Each row was made from one walk, in order. Every step used is in the known rows, and no mark comes twice. Write each row's walk.
In the rows, 128 means zero.
Known rows:
K H R W F V: [127  90 105 103 123 123 148  84 126 140  85 108 252 157 120 125 110  86
 147 134  67 131 196  70 151 121 135 158  76 103 135 143]
X W K H R E: [144 156 121 136 106  84 101 117 112 118  89 121 188 155 129 113 125 116
 133  79 138 103 111  77 145 130 158 134 119 124 161 150]
K H: [130 127 113 144 128 117 133 104 130 117 134 128 174 135 113 113 117  82
 139 134 137 112 129 106 140 130 150 124 114 115 135 139]
G W K H R: [147 133 110 120 105 122 103  86 133 101 124 135 188 144 123 105 109 120
 100  85  65  93 116  85 136 116 104 139 102  91 145 158]
Z W M E R: [146 128 146 134  99 155 140  85 161  91  74 143 108 111 127 136 108 139
 112 115  99 133 107 143 133 160 108 130 105 105 164 154]
M E: [142 109 128 129 116 136 131  64 134 117 121 153 106  79 136 126 124 128
 113 118  89 124 128  96 103 140 134 132 141 132 139 143]
R E M W: [155 160 104 131  85  93 123 126  95 106 105  98 124 126 119 132 105 118
 141 128 206  98 123  93 108 163 122 103 144 133 102 159]
G W F V C: [134  82 123 112 110 131 108 108 129 154 103  75 195 150 121 131 109 116
  72 145 141 143 150 107 114 134 125 126  96 127  90 136]
R W F V: [125  98 118 107 124 134 147 119 127 152  78 105 217 161 130 124 126 118
 142 152  95 152 196 109 145 146 117 151  93 131 121 130]
X W: [133 134 142 124 120 112 127 140 132 130 114 129 117 137 114 138 130 152
  88 139 148 123 117 124 141 141 176 119 136 159 137 123]
F W K: [146 145 132 133 110 107 125 124 122 147 118 120 204 148 118  92 128 148
 106  97 103 110 130 128 128 146 137 127 146 137 117 144]
R E M: [139 157 121 141 112 103 121 144  79 126 103 108 164 151 128 129 116 125
 154 124 170 117 131 115 122 147 104  98 128 115  93 142]
C V: [124 114 185 127 121 124 121 128 137 175 115 136 113 130 136 108 132 125
 131 133 144 132 141 114 113 134 143 140 122 117 112 118]
Z W K H: [136 144 123 141 110 122 118 111 124 109 122 126 187 166 108  83 115  98
 149 116  47 123  93 108 140 155 131 114  96 120 139 146]
M E R W: [141 119 125 124 114 179 164 107 178 111  71 138 133  86 136 130 151 124
 152 126  82 135 138 135 132 169  90 170 156 111 149 147]
K H R: [130 113 112 123 125 112 127  79 125 116 136 132 170 119 120 136 108  90
 134 100  86 106 130  81 134  97 153 135 104  91 148 143]
R H K: [143 163 117 193 123 178 117 155 130 121 126 139 143  89 113 101 141  98
 150 110  75 123 154 129 140 167 119 125 114  92 139 132]
X W F V: [126 107 136 114 120 103 126 122 111 155  77 106 193 164 124 122 126 149
  71 148 144 134 171 105 154 138 184 141  83 154 130 126]
V C: [129 107 131 131 116 137 125 125 130 144 134 100 138 120 117 137 116  86
 124 128 143 148  92 120 107 126 148 108 134 129  99 130]
G W M: [147 143 129 119 107 129 103 116 152  95 129 140 137 164 123 146  78 154
  88 141 177 122 137 143 132 141  73 101 103 123 126 138]
X W M E R H: [154 136 136 165  98 190 142 109 170 104  69 152 130  90 114 131 114 110
  97 136 138 128 118 134 159 168 143 128 108 129 168 148]
F W M E: [159 116 132 133 108 108 131  44 142 115 120 153 160  98 118 140  81 136
  91 121 132 110 151 104 109 147 142 107 136 138 134 153]
M W K H: [155 151 106 138  88 112 128  95 132 103 121 125 171 140 112  78 109  72
 128 110 144 101  97  94 130 157 156 129 119 128 137 165]
Z W M: [133 137 141 124 106 120 118 117 132 101 125 134 127 165 110 148  76 134
 136 142 105 150 113 135 132 144 105  89  86 132 138 131]
H K: [137 158 128 165 125 135 115 143 118 125 126 140 128 110 131 105 141 128
 128  92 100 118 146 134 127 159 133 132 121  93 136 136]
G W M E: [158 124 127 121  98 134 107  54 158  87 121 163 112 111 130 142  82 151
  72 132 132 118 135 110 106 153  83 109 116 125 140 155]
F V: [125 155 121 115 132 110 133 115 121 145 122 130 181 111 131 136 129 148
 121 136 127 128 164 101 135 123 133 132  61 134 121 131]
G W F V: [135  99 118 103 122 124 108 111 129 137  94 100 191 162 133 123 122 163
  70 146 127 122 194 114 139 139 104 148  83 126 118 137]
M E R H K: [153 158 123 199 115 205 130 125 155 111  86 146 124  48 128  92 160 101
 130  90  69 110 147 137 141 186 119 157 122  70 164 153]
X W M E: [153 127 148 131  94 117 128  65 137 101 106 171 114 114 124 145  85 133
  74 130 150 132 113  99 122 155 164 102 116 156 151 146]
X W Z: [139 170 134 119 113 129 124 131 146 116 141 132 109 102 122 189 141 154
  98 119 128 118 123 135 133 131 203 119 128 148 133 129]
X W F: [128  71 148 125 114 120 119 130 119 140  78  98 139 184 123 113 125 131
  71 145 147 138 136 134 151 148 185 134 152 152 138 122]
K H R E M: [139 149 110 137 110  90 119 104  74 114 107 109 198 143 121 135  99  95
 160 102 138  97 132  75 127 119 121 101 107  84 108 156]
E R: [129 136 132 132 125 152 145 150 151 126  83 116 127 123 138 121 154 135
 119 113 154 123 120 166 149 140 123 162 128 101 146 138]
W Z: [132 165 122 120 121 140 129 121 143 118 153 129 119  94 136 178 136 134
 139 108 109 123 134 139 120 118 160 130 122 121 126 132]
W M E R H K: [159 165 128 201 101 199 129 114 154 100  83 160 138  70 125 102 124  95
 129  95  99 120 145 145 149 187 113 139 101  68 165 157]
Z W: [126 125 132 120 125 127 120 129 133 112 129 115 110 136 114 138 122 149
 144 140  51 139 116 128 122 142 111 113 114 134 134 128]

Write each row's walk:
[132 136 106 136 127  92 111 104 118 115 111 116 173 128 130 134 121 102
 167  90 146 104 137  80 131 112 131 139 119  98 151 144] -> K H R E
[153 158  98 129  90  85 103  94 118 101 100 113 169 133 129 108 114  93
 156  74 153  91 113  66 125 133 134 142 125 110 153 165] -> M W K H R E
[152 133 127 166  99 203 142 100 168 102  82 150 136  84 126 119 111  90
 129 128 123 132 125 136 147 160 104 137 106 103 160 153] -> W M E R H
[141 147 119 147 113 124 127 111 120 118 122 134 204 160 121  73 117  82
 135 105 110 117 104 110 143 142 144 126 107 116 134 148] -> W K H
[139  87 116 114  91 118 129  95 119 152  98  69 176 132 115 129 104  79
  98 138 169 143 135  88 108 141 173 124 101 137  97 143] -> M W F V C
[137 149 122 130 109  99 118 123  73 126 102 112 163 141 133 144 106 128
 151  95 131 108 131  90 123 117 104 109 118  92 105 148] -> H R E M
[140  57 133 125 110 181 154 104 162 120  42 111 152 141 138 106 142 102
 129 131  87 143 159 144 144 169 109 181 173 104 150 143] -> M E R W F
[159 184 103 108  79 108 116  99 111  94 132 106 114  83 131 194 110 126
 145  86 144  88 130  83 102 125 154 115 129 103 111 166] -> H R E M W Z
[161 174 101 149  79  91 118 107  92 100  97 110 200 158 113  80 101  72
 146 108 181  91  99  80 127 171 136 103 120 120 110 175] -> R E M W K H
[149 121 136 134 100 132 127  53 135 103 116 169 123 106 132 135  80 115
 108 122 132 135 124 105 112 144 126 109 112 130 144 146] -> W M E
[145 150 131 147 105 109 122 117 120 120 110 138 196 166 108  84 119 100
 101 116 127 112  94 106 152 155 184 118 111 143 141 144] -> X W K H
[148 157 120 118 109 191 160 104 187 102 101 138 120  59 142 180 156 129
 159 108  71 130 144 144 122 158 124 167 148 102 144 150] -> M E R W Z
[159 134 119 156 100 207 125 101 188  87  84 145 129  87 121 127 113 122
  98 135 124 112 139 142 145 170  68 137 112 102 159 156] -> G W M E R H
[143  96 115 118  81 112 132  94  88 151  95  64 199 142 109 129  84  71
  90 146 165 134 125  83 105 141 169  99  96 125  66 153] -> E M W F V C
[139 147 116 141 108 160 155 134 156 112  80 130 222 159 120  77 137  76
 163 110 101 122 111 137 162 167 112 154 121  97 142 156] -> E R W K H
[146 163 119 121 130 118 132 111 149 132 156 111 158  87 119 184 133 155
 119 107 108  95 164 137 119 126 178 126 150 127 115 139] -> F W Z
[148 155 105 126 105 102  85 106 130 102 104 116 189 151 134 110 121 134
 133  77 124  91 128  85 130 131  84 143 119  97 151 157] -> G W K H R E
[144 167 113 107 114 151 103 120 168 103 160 124 107  99 135 185 136 173
  99 117 111 106 145 142 117 129 112 130 127 116 125 140] -> G W Z
[136 131 120 127 108 114 121  83 116 117 122 138 199 141 122 100 110  86
 129  78  63 108 105  82 138 106 142 135  97  94 147 150] -> W K H R
[129 113 116 101 120 145 145 115 148 121 118 131 150 118 124 157 121 116
 171 119  48 136 148  98 129 117  91 147 139 110 138 133] -> H R W
[152 100 114 131  85 106 118 120  88 117  72  72 143 177 125 105 100  97
 121 132 201 111 143 106 124 164 134 119 159 124 101 155] -> R E M W F
[132 133 126 123 124 175 162 160 174 123  77 120 150 129 130 133 152 124
 165 133 115 137 140 162 151 156  84 165 149 107 139 137] -> E R W
[132  53 114 116 117 142 140  90 137 124  90 101 202 173 119 117 108  66
 153 126  64 134 167  98 146 126 128 156 147  95 141 139] -> K H R W F
[159 152  91 128  81  82 123  86  93  94 110 101 156 123 112 137  86  86
 146 108 177  77 124  59 112 138 137 108 124 104 115 173] -> K H R E M W
[154 134 152 136  95 145 141  92 159 102  63 154 113 110 130 134 115 143
  69 116 170 123 106 144 143 162 155 137 121 125 163 152] -> X W M E R
[149 141 134 130  95 177 152 117 161 115  61 149 166 116 142  88 149 121
 145  98  58 139 110 137 134 178  85 164 147 112 148 155] -> M E R W K
[134 130 121 121 104 112 115  85 120 108 120 129 182 147 113 106 108 100
 143  84   5 114  98  79 135 116 132 127  89  98 155 152] -> Z W K H R
[123  97 128 111 119 115 123 112 114 143  90  96 185 163 122 123 120 145
 115 146  61 142 170 106 141 139 135 135  68 135 128 129] -> Z W F V
[127 102 122 109 123 155 156 136 144 147  48  97 217 156 134 119 143 125
 136 143 116 145 188 137 163 153 113 178  93 112 131 137] -> E R W F V
[137 145 133 126 106 164 159 146 169 108  79 138 168 157 123 143 101 113
 155 134 164 148 133 167 155 157  82 137 115 107 141 141] -> E R W M
[131 113 106 113 124 136 150  93 149 115 121 132 187 125 112 146 111  82
 182 121  56 122 148  84 137 120 110 142 125 101 141 140] -> K H R W
[136 164 116 112 121 164 145 131 164 116 143 131 136  96 130 185 139 122
 180 126  80 139 150 137 124 136 127 139 138 122 122 133] -> R W Z
[155 145 105 122  76 103 127  71  90 100 117 125 193 137 112 102  86  75
 119  85  91  86  96  59 127 127 147 112 101  89 120 176] -> E M W K H R
[152  87 113 119  78  98 112  98  84 114  71  73 146 164 128 120  95  98
 118 108 162 107 143  85 119 138 136 128 153 104 114 162] -> H R E M W F
[153 135 117 144 100 166 155  87 161 105  74 147 204 123 125  78 137  78
 153 105  73 121 112 112 144 176 115 161 131 103 153 166] -> M E R W K H
[135 137 119 165 123 199 148 159 162 121  91 117 143 103 120 115 151 104
 145 133 120 127 131 157 160 148 107 150 117 103 150 136] -> E R H
[136 140 131 123 110 142 143 128 150 109 113 147 169 162 116 146  80 103
 164 148 144 157 140 135 138 150  86 109 117 131 126 133] -> R W M
[150 140 114 148 119 102 130  99 126 132 122 119 241 153 105  81 114 102
 121 102 112  92 128 109 140 150 162 124 129 125 124 152] -> F W K H
[131 138 119 121 123 100 104 123 116 125 107 114 132 122 144 146 132 137
 158  86 135 118 139  95 120 106 107 144 130 108 146 134] -> H R E
[149 131 140 137 101 155 143  84 156 103  73 153 122 104 141 126 113 123
  99 106 158 127 116 145 135 152 120 145 115  98 158 154] -> W M E R
[147 119 139 128  99 128 120  57 140  91 116 159 104 113 120 144  76 131
 120 130  68 142 114 102 110 153 114  98 101 136 150 144] -> Z W M E
[147 166 114 141  97  91 112 111  65 118  98 119 222 161 127 105 100  91
 153  80 117 101 112  76 134 128 114 106 102  83 108 160] -> W K H R E M
